Each row was made from one walk, in order. Every step used is in the known rows, and no mark comes twice. Write each row's walk.
(in the rows, 128 means zero)
Known rows:
j > x > s: 145 110 119 126 126 146 156 119 109 115 200 141 151 111 131 104 122 148 138 155 130 120 124 133 168 150 112 138 127 133 125 127 136 116 147 123 137 112 102 143 180 147 121 117 152 111 110  87 105 123 128 168  98 150 138 120 146 132 120 131 113 116 121  79 124 129 126 120 132 159 113
y > k: 132 107 120 136 128 156 157 106 120 137 152 133 160 103 139 109 136 175 149 165 142 115 129 115 172 131 106 166 123 130 151 112 140 116 139  94 120 119 126 155 130 139 105 110 155 113 125 110  93 132 143 144 115 139 141  99 144 167 147 133 124 141 127  91 121 128 129 119 123 158 116
p > f > h: 151  98 107 119 127 124 150 130 110 123 160 156 126  99 140 119 147  96 154 172 139 114 144  88 174 154 129 168 125 140 129 124 141 140 129 100 124 116 135 146 127 113 115 126 148  99 121  81 107 138 120 114 115 122 151 103 162 116 145 119 133 115 145  70 127 129 129 112 144 138 122
f > h > j: 157 106 111 123 118 168 142 135 106 135 161 149 127  95 135 113 144 120 141 167 112 112 158 114 160 154 121 190 122 134 145 130 147 163 126 116 169  91 157 158 120 105  95 111 154  99 131  73 103 122 141 135 139 132 145  97 130 142 149 123 128 128 135  67 129 131 120 107 136 148 145
x > s > y > k > f > h: 167 114 124 122 141 167 153 122 113 141 182 147 159  92 140 109 148 144 141 188 158 108 111 110 161 151 113 180 112 139 122 123 144 127 123 127 137 131 108 146 136 126  93 120 155  89  98  80 101 122 136 127 105 126 146 100 163 146 144 112 125 125 137  70 123 123 125 103 139 141 116
h > f: 121 102 121 127 121 125 156 117 103 103 169 144 128 106 147 110 145 153 158 165 118 124 141 115 162 146 115 146 132 137 149 119 137 120 140 104 132 140 157 158 122 114 107 120 143 110 140  83 114 125 128 127 139 141 145 102 137 145 157 123 136 124 138  79 119 129 130 112 131 148 131
x > s > y: 158  91 132 119 124 143 161 132 107 115 171 130 159 118 128 107 135 134 145 167 149 121 130 127 153 127 122 150 122 148 136 126 140 133 146 120 197 118  83 141 129 148 107 115 153 107 117  95 104 108 133 144 116 144 136 113 157 128 144 126 135 132 134  77 116 123 120 122 131 144 113
r > s > y > k: 141  99 123 126 130 158 163 112 113 137 143 124 170  96 126 104 137 165 156 176 155 118 127 128 165 132 109 179 113 132 151 114 144 120 142 105 157 114 101 149 115 150  88 115 154 115 130 110  94 124 140 144 120 144 138  96 154 150 153 139 130 138 129  88 107 125 116 124 125 152  99
r > s > y: 151  85 130 113 127 118 160 133 100 113 136 121 155  95 118 110 124 124 155 175 145 123 132 131 152 142 126 168 117 143 141 119 139 133 146 111 181 113  90 143 120 146  98 117 155 114 136 112 109 118 133 134 130 149 137 106 151 129 150 145 142 120 131  83 107 127 111 125 130 143 113
s > y > k > f > p: 137 105 133 108 129 139 161 107 101 125 131 136 159 104 131 110 156 162 141 171 172 103 119 117 156 150 109 160 115 144 142 118 139 117 132 104 137 113  94 151 120 141 106 122 155 111 118  90 100 120 135 128  98 140 141  85 152 178 136 120 127 127 133  73 122 126 122 105 132 131  97
x > j > h > f > k: 154 109 107 134 133 161 153 113 106 114 154 150 150 109 140 105 148 163 158 181 143 113 130 113 162 170 120 162 113 145 153 132 143 161 128 103 153 127 160 147 112 116 120 127 153 102 112  86 100 128 132 129 124 136 126  95 142 153 155 132 118 107 130  75 115 125 126 105 138 146 134
k > y: 146 103 136 118 132 117 153 128 115 113 122 126 149 121 135 113 124 141 159 168 118 126 134 129 149 146 129 131 129 148 121 116 136 123 136  98 190 107 130 142 143 136 116 113 152 122 131  97 106 113 150 128 119 138 137  94 139 148 143 122 141 132 135  80 111 126 114 119 131 156 128
j > h: 153  96 114 129 113 123 157 133 112 111 140 141 153  98 121 112 123 167 143 160 149 120 130 138 149 152 121 157 123 142 119 120 130 156 124  94 139 108 118 153 147 123 127 112 150 106 117  97 103 112 124 138 125 143 137 107 146 156 149 135 123 109 126  80 117 129 128 116 135 139 130
j > x > s > y > k > f: 151 120 129 124 152 175 161 107 112 139 186 136 179 104 135 103 136 168 142 173 140 119 101 117 156 135 100 138 115 140 128 118 138  98 138 130 115 135  82 150 158 145  90 123 157 111 104  79  99 124 128 154  92 140 135  97 147 159 131 114 110 117 127  68 116 122 121 110 135 144  97
p > f > h > j > x > s: 151 111 103 115 132 173 150 124 113 128 214 158 146 103 131 104 139 128 137 157 116 119 141 116 174 144 103 152 123 131 127 132 146 129 143 133 145 102 122 148 171 132  98 124 150 109 110  53 100 131 123 161 100 138 140 113 147 115 126 110 104 112 130  62 127 130 123 113 139 152 111
s > y > k > f > h > j: 163 113 115 120 137 199 146 130 105 146 170 150 150  89 135 109 155 139 141 178 127 113 140 116 154 145 113 189 113 136 141 125 148 147 118 125 159 110 143 159 110 112  75 115 160  99 119  59  96 118 142 129 126 126 141  85 135 151 152 114 121 126 137  59 123 126 116 101 136 142 127
y > k > f > h: 157 115 120 129 138 158 151 118 113 141 164 149 142  94 142 114 147 146 145 185 146 107 115  99 162 165 118 179 115 133 129 121 139 129 120 113 108 131 133 152 138 112 102 118 156  96 107  86 102 131 136 120 112 125 149  94 155 154 144 122 125 121 135  75 125 126 127 102 139 141 123
j > h > f > k: 150 108 112 133 122 145 155 109 113 120 153 148 145 108 142 102 148 171 158 182 142 114 127 120 162 156 118 154 120 140 138 126 139 150 128 103 141 132 167 147 110 120 124 128 152 107 115  90 100 126 119 120 122 138 132 105 142 146 151 134 115 108 122  76 112 127 125 103 143 145 127
j > x > s > y > k: 146 104 120 128 134 185 165 114 110 142 186 132 182 105 132 101 132 179 146 166 149 111 120 135 174 124 102 163 115 131 136 119 143 105 143 116 150 114  83 145 135 154  88 119 157 103 111  91  88 119 136 162 101 139 132  95 155 148 136 133 112 140 127  77 110 122 123 122 128 158  92
r > s > y > k > f > h: 159 114 123 121 141 154 153 122 110 144 156 141 149  84 134 112 145 139 149 191 158 113 113 113 156 159 115 185 109 135 128 122 142 124 124 118 129 131 118 145 129 121  89 121 155  99 110  92 100 126 134 120 116 128 147  94 159 146 151 126 129 115 133  74 117 124 118 104 139 138 113
j > x > s > y > k > f > h: 167 113 118 123 143 181 157 122 108 149 197 154 160  92 136 108 139 147 140 182 147 109 104 118 162 160 113 175 109 134 114 124 141 117 124 132 122 126 103 144 146 128  90 124 158  87  94  72  97 120 132 139  98 125 140  93 162 141 136 119 115 119 132  64 122 122 124 103 141 142 106

Write each row's walk:
157 112 106 123 140 204 159 117 113 152 200 148 174  96 131 101 146 159 147 166 138 111 135 118 180 124  99 175 113 131 131 124 152 116 140 125 154 111 107 144 126 141  69 123 155 100 109  60  82 126 135 156 104 126 136  92 160 128 138 117 110 131 136  58 118 123 121 115 135 153  91 | p > f > h > j > x > s > y > k
125 109 131 113 128 127 155 100 110 122 131 138 153 101 137 111 154 164 136 170 168 105 121 107 155 155 106 160 119 140 144 116 139 122 133  98 120 116 113 153 132 133 111 122 154 113 117  88 107 134 132 127  95 141 144  92 151 185 132 120 126 127 127  78 126 129 123 104 131 134 103 | y > k > f > p
158 109 126 121 132 146 153 117 117 117 136 136 152 121 141 103 133 175 168 182 128 123 128 132 151 155 125 139 125 148 123 122 138 135 128 105 189 117 167 140 121 124 122 127 154 106 118  79 101 112 137 119 120 133 128  92 142 143 147 129 127 117 131  69 106 123 112 105 139 156 125 | j > h > f > k > y
137 121 126 129 148 150 153 104 118 131 155 136 159 102 142 111 141 164 148 176 138 121 112 108 155 140 104 145 121 142 141 111 138 109 131 110  98 143 111 161 153 132 105 114 157 118 115  94 101 133 130 133 109 137 143 100 141 171 142 120 120 117 130  80 122 125 126 107 133 140 114 | y > k > f
141 114 108 124 123 176 152 126  99 130 180 142 138  94 124 106 125 134 142 151  97 119 145 130 170 153 110 148 122 129 134 125 139 124 136 116 126  99 125 157 153 129 101 118 158 113 131  72  96 124 129 169 124 142 134  94 119 144 126 137 107 116 121  65 120 130 118 115 135 158 125 | h > j > x
134 106 131 105 133 127 158 103 104 123 125 131 163  93 123 107 156 161 142 177 172 107 120 121 153 155 107 172 112 142 143 118 142 120 137 106 140 113  93 146 129 142 100 123 153 117 122  92 106 126 134 127  97 145 141  93 155 171 135 128 131 122 129  80 117 127 115 105 130 133  92 | r > s > y > k > f > p
132 103 133 108 123 109 153 112 101 106 131 137 141 102 128 114 150 139 139 167 155 108 124 114 148 165 117 147 122 147 139 121 134 126 134 101 130 115 101 149 143 131 125 122 153 116 122  89 116 124 130 123 101 145 144  99 148 174 129 123 132 115 129  77 131 131 123 103 134 128 113 | k > f > p
171 108 121 113 137 185 155 136  97 132 202 147 158  98 128 105 137 126 139 168 134 115 124 129 155 149 116 161 112 139 121 131 143 129 135 142 176 115  85 145 145 136  83 125 156  93 104  60 100 107 132 153 108 139 133 100 147 124 134 115 117 115 133  54 119 122 114 110 141 143 107 | k > f > h > j > x > s > y
155 126 110 122 140 192 150 115 115 144 224 154 160  95 137 100 136 162 131 165 124 112 121 121 169 149  97 160 114 127 129 128 146 125 137 138 131 109 120 151 180 131  90 121 153 105  98  53  97 125 135 166  98 141 141 108 142 141 124 112 102 116 125  65 125 127 120 106 136 157 111 | y > k > f > h > j > x > s
149 123 121 122 154 195 156 111 107 142 187 143 174 101 133 102 142 168 138 169 128 120 112 120 156 130  95 147 113 140 135 120 143 105 134 137 129 127  91 160 155 142  77 120 159 114 104  59  96 123 131 156 101 139 135  95 142 156 135 111 106 119 128  61 117 122 116 108 132 144 100 | h > j > x > s > y > k > f
159 110 114 127 131 213 160 120 109 151 200 143 176  95 131 100 141 172 143 169 143 107 128 129 175 133 103 185 112 128 134 126 149 125 137 130 165 105 111 146 126 140  75 119 157  95 109  71  81 120 143 159 109 132 133  87 152 144 143 123 112 141 129  66 115 122 120 116 130 161 102 | f > h > j > x > s > y > k
158 120 110 121 138 215 154 125  97 159 196 151 153  83 126 105 137 138 144 167 113 113 133 120 167 160 106 172 112 128 122 129 140 116 123 132 125 106 122 150 139 125  72 125 158  95 115  54  85 118 135 159 116 128 137  77 131 142 128 128 102 115 126  51 122 124 115 105 139 149 111 | s > y > k > f > h > j > x
161 121 107 115 141 201 153 123  98 150 187 147 153  77 123 104 137 140 145 172 113 116 130 129 167 163 103 178 107 124 128 128 143 125 128 132 126 102 121 150 144 130  69 124 160 100 117  59  87 126 131 155 116 135 138  80 135 135 131 137 104 111 126  57 116 125 109 107 139 152 107 | r > s > y > k > f > h > j > x
153 124 104 125 136 205 150 120 103 152 191 154 140  85 129 107 136 144 141 167 110 112 133 119 173 165 104 174 113 123 126 126 142 118 124 126 102 105 138 156 154 120  85 124 160 101 114  57  91 126 132 158 112 129 139  80 122 152 125 125 100 113 122  57 125 128 118 104 140 153 120 | y > k > f > h > j > x
150 113  96 119 129 182 149 130 102 136 185 155 132  88 126 111 136 110 144 156 102 116 150 113 179 163 115 156 121 128 126 127 142 126 131 114 117  98 145 151 143 118  93 128 156 105 125  51  91 131 123 154 116 128 142  88 131 120 127 129 105 108 130  55 127 130 120 110 143 149 118 | p > f > h > j > x
152 115 104 123 121 189 149 131 100 143 188 152 131  87 125 108 132 117 143 158 104 112 145 127 170 173 117 170 119 124 124 131 139 134 127 118 131  91 145 149 140 120  95 120 156  97 126  65  93 120 131 158 121 134 139  87 125 137 129 133 111 116 125  60 126 130 118 109 140 153 131 | f > h > j > x
128 101 118 111 106 109 158 117 100 102 136 152 137  93 134 108 157 180 143 161 164 107 140 134 155 166 112 166 127 140 139 125 137 144 133  95 140 111 133 151 116 119 118 125 141 102 130  77 115 114 124 122 123 146 140  95 145 160 145 122 131 117 133  73 123 130 128 104 133 138 111 | j > h > f > p
141 106 118 133 130 153 154 103 113 120 158 143 136 112 149 103 146 153 162 185 133 114 131 104 169 149 122 150 124 140 156 125 143 135 138 106 144 135 172 147 103 123 123 128 157 111 126  96 103 131 125 120 123 136 134 104 139 147 147 137 122 116 123  81 117 127 126 104 139 148 128 | h > f > k
147 105  99 119 124 163 143 134 111 132 163 154 126  95 137 114 156  99 146 167 110 119 163 100 171 144 120 176 125 139 145 126 151 154 128 111 152 102 158 156 118 103  92 120 155 106 130  60  97 134 131 131 130 125 146 100 137 121 147 107 124 119 142  60 129 131 120 108 141 142 131 | p > f > h > j
